Known rows, with every step that occurs
fazu, gozofe, genuka, korozas, dosip: [-14  -1  39 -33  -8  -4   3  -2 -16  14  32 -14   2 -39  28  44  23 -18
  22  25  25  -7]
gozofe, gumo: [-27  -1  -6   0 -17  20  11  -9  -9   0  32 -33 -14 -19  -3  28 -16  -3
   1   3 -10  -2]
bolob, gumo, gozofe, genuka, korozas: [  4 -73  11  -7 -19  -2  12   7 -23  -5 -16  -2   6 -13  52   6   7  -3
 -27  26 -15 -35]
genuka, bolob: [ 13  37 -27 -18  13 -17  -9  -2   5   3  29 -11   5 -21   5   4 -12  -3
   1   9   3  20]
genuka, gozofe: [-24  -6  16 -15   5   7   6  -2  -8  21  12 -47 -26 -31  11  32 -16   5
 -18   9   9  26]
bolob, gumo: [  5   7 -12  -8   3  12   2   8  -3 -14  17 -10   7  16   9  26 -26   8
 -20  10   1  14]
genuka, bolob, gumo, gozofe, fazu, korozas: [  5  -8 -34  20  -8 -19 -13 -18  -2 -39 -56   2  32  26  -8 -68  -5  -4
   2   5  -7 -30]
gozofe, fazu, korozas, genuka, gumo: [ -1 -13   9   5  29  -9   6 -26   5  -3 -13  18  -5  19 -52 -35   3   6
  36 -43  10  -8]
bolob, gumo, gozofe, fazu: [ -6 -31 -28  17 -10   0  -8 -20   9 -28 -39  -6   4  29  15 -30 -57  -3
 -12  26 -27 -14]
bolob, gumo, gozofe, genuka, korozas, dosip: [  6 -41  33 -21 -14 -12  11 -11  -9 -17  -9   8  19 -11  50  32  -8   3
 -11  45  11 -51]
korozas, genuka, bolob, gumo, gozofe, fazu: [ 15 -16 -17  19   5 -21 -20  -8  26 -19 -31  26  -1  44   5 -65 -33   9
   9   9 -29 -10]
gumo, gozofe: [  5 -16 -14  10  -8   4  -4  -1   7   3 -14 -10  -1  -7  13  18 -28 -16
 -24  23 -21   1]
korozas, dosip: [  6  40  14 -27  14  -6   1 -21  13  -5  23   0   4 -11   0  61 -34  -5
   2  24  22   4]
bolob, gumo, gozofe, fazu, korozas, genuka: [ 10 -43   9  44  -1   3   1 -12   1 -20 -72  23   2  56 -20 -36  -9  -3
  -6 -11 -18 -25]
fazu, korozas, genuka: [ 18  -6  30  20  12   6  11   2  -8  15 -16  19  -9  11 -31  31  25  -9
  -6 -34  10  14]
bolob, gumo, gozofe: [  4 -19 -14  11 -15   9  -5   9   6 -18 -19 -10  15  22  21   6 -33   4
 -33  31 -18  -9]
gozofe, genuka, bolob: [  5  27 -29 -12  17  -7  -8  -2  -9  25  14  10   8 -48  20   5  23 -12
  -2   3  -4  13]
korozas, genuka, gumo, bolob: [  6  -3  -4 -20   2 -24  19   5  40  10  50  44  -5  20 -33 -24 -12  26
  12 -18  -8   8]
genuka, bolob, gumo: [ 12  37 -27 -15   5  -8 -10  12   3 -19  29  -8  22   5  13 -10 -17  14
  -3  17   3  13]
korozas, fazu, gozofe, genuka, bolob: [ -8  68 -35  17   7  32 -38  34 -13  22   2   3   7 -30  15 -18  60 -22
  14 -11   0  29]
genuka, bolob, gumo, gozofe: [ 12  14 -29   2 -14 -13 -17  15  10 -22  -7  -6  30  12  24 -30 -18   4
 -18  32 -12  -6]

Rows
[-13 -15  45  -1  10   3   4   3   4  34   2 -15 -44 -10  -2  28  -7  15
 -11  -8  -2  30]
korozas, genuka, gozofe
[ -9  50 -18  21   0  44 -28  31  -8   9   2 -16 -10   4  -4  18  18 -21
   7 -10   3  36]
korozas, fazu, gozofe
[ 25   1   0  14  -3 -13 -16  21  17 -10 -10  18  12  37   9 -29  -8  18
  -9  14 -23  -1]
korozas, genuka, bolob, gumo, gozofe
[-26  13  -7  10  -1  30 -14  13 -16  32   9 -12   0 -29  18  17  34 -27
  -7   8  -8  29]
fazu, gozofe, genuka
[ -2 -11 -20  -8  -5  -5  -8  -5  11  -5   7 -17  17 -11  -1 -14 -29   4
   1  18 -10 -11]
genuka, gumo, gozofe
[ 23  29   2  -7  21 -15  -8   8  20  18  23  17 -12   1  -8  -1   1   6
  10  -9  -6  26]
korozas, genuka, bolob
[ 28  19  15  10  10  -5  -1  17  -5 -13  -8  19  19  32 -23 -15  34  15
  -1 -25  18   5]
fazu, korozas, genuka, bolob, gumo
[ 16   6  -1  10  30 -22  -5 -22   5   3 -25  28  -8  12 -38 -36  15  -7
  30 -38   4   4]
gozofe, fazu, korozas, genuka, bolob
[  0  -4 -44   3  -5 -19 -19 -16  13 -33 -24  -2  19  21  15 -66 -44   4
   5  28 -23 -16]
genuka, bolob, gumo, gozofe, fazu
[-42  34 -28  22 -43  38  -2  28   8  -4  25  -7 -11  10 -14 -17  17  -1
  16 -13 -13   7]
korozas, fazu, gozofe, gumo, bolob
[ 15  -2  36 -53   6 -24  21 -20   5  -8  42 -10  -6 -21  14  64 -28  -3
  14  20  38 -15]
genuka, korozas, dosip
[ 23  -8  -1 -17   9  12   7  12 -13   0  12  -9 -26 -15  11  38  -6  -9
  10 -20  19   0]
genuka, korozas, fazu
[ 12 -20  -1  -9  16  23   7   6 -29  19   2   6 -22 -41  27  39  32 -18
   2 -22  12  -3]
gozofe, genuka, korozas, fazu
[-56 -17  22  -7 -22  20  12 -15 -19  10  22 -65 -29 -37   5  27 -15  13
  -7  10   0   1]
genuka, gozofe, gumo
[  4 -41  12 -26   8  -5  25 -10 -25  23  23  -5 -17 -45  32  39  15 -19
  -4  -1   5  -6]
gozofe, genuka, korozas
[-47 -37  47  15 -37   3  39  -6  -8  16   1  -3 -29   2 -36  -8  34  27
  -8 -30  -1 -14]
fazu, korozas, genuka, gozofe, gumo, bolob
[-27  38 -39   7 -12  28  -9  30   6  12  25  27  13 -14 -12 -43  46   1
  20 -17  -5  10]
korozas, fazu, gozofe, genuka, gumo, bolob
[ -4 -22  -6   1   9 -26  24 -28  27  -6   1  49   1  32 -62 -63   2  15
  30 -45   3 -15]
gozofe, fazu, korozas, genuka, gumo, bolob
[ 29  -8  11  31  -7 -12 -10  19   0 -16 -44  20  26  34 -13 -34  30   9
 -11  -6  -2 -15]
fazu, korozas, genuka, bolob, gumo, gozofe
[-11 -20  54  13   8   5  10   4 -17  26 -25 -15 -26  -5 -24  28  33   7
 -13 -29  21  15]
fazu, korozas, genuka, gozofe
[ 10  37  24 -13  11  -6  11 -23  -5 -11  -5   4  22  -8 -21  58   6 -10
   2   1  43  -9]
fazu, korozas, dosip
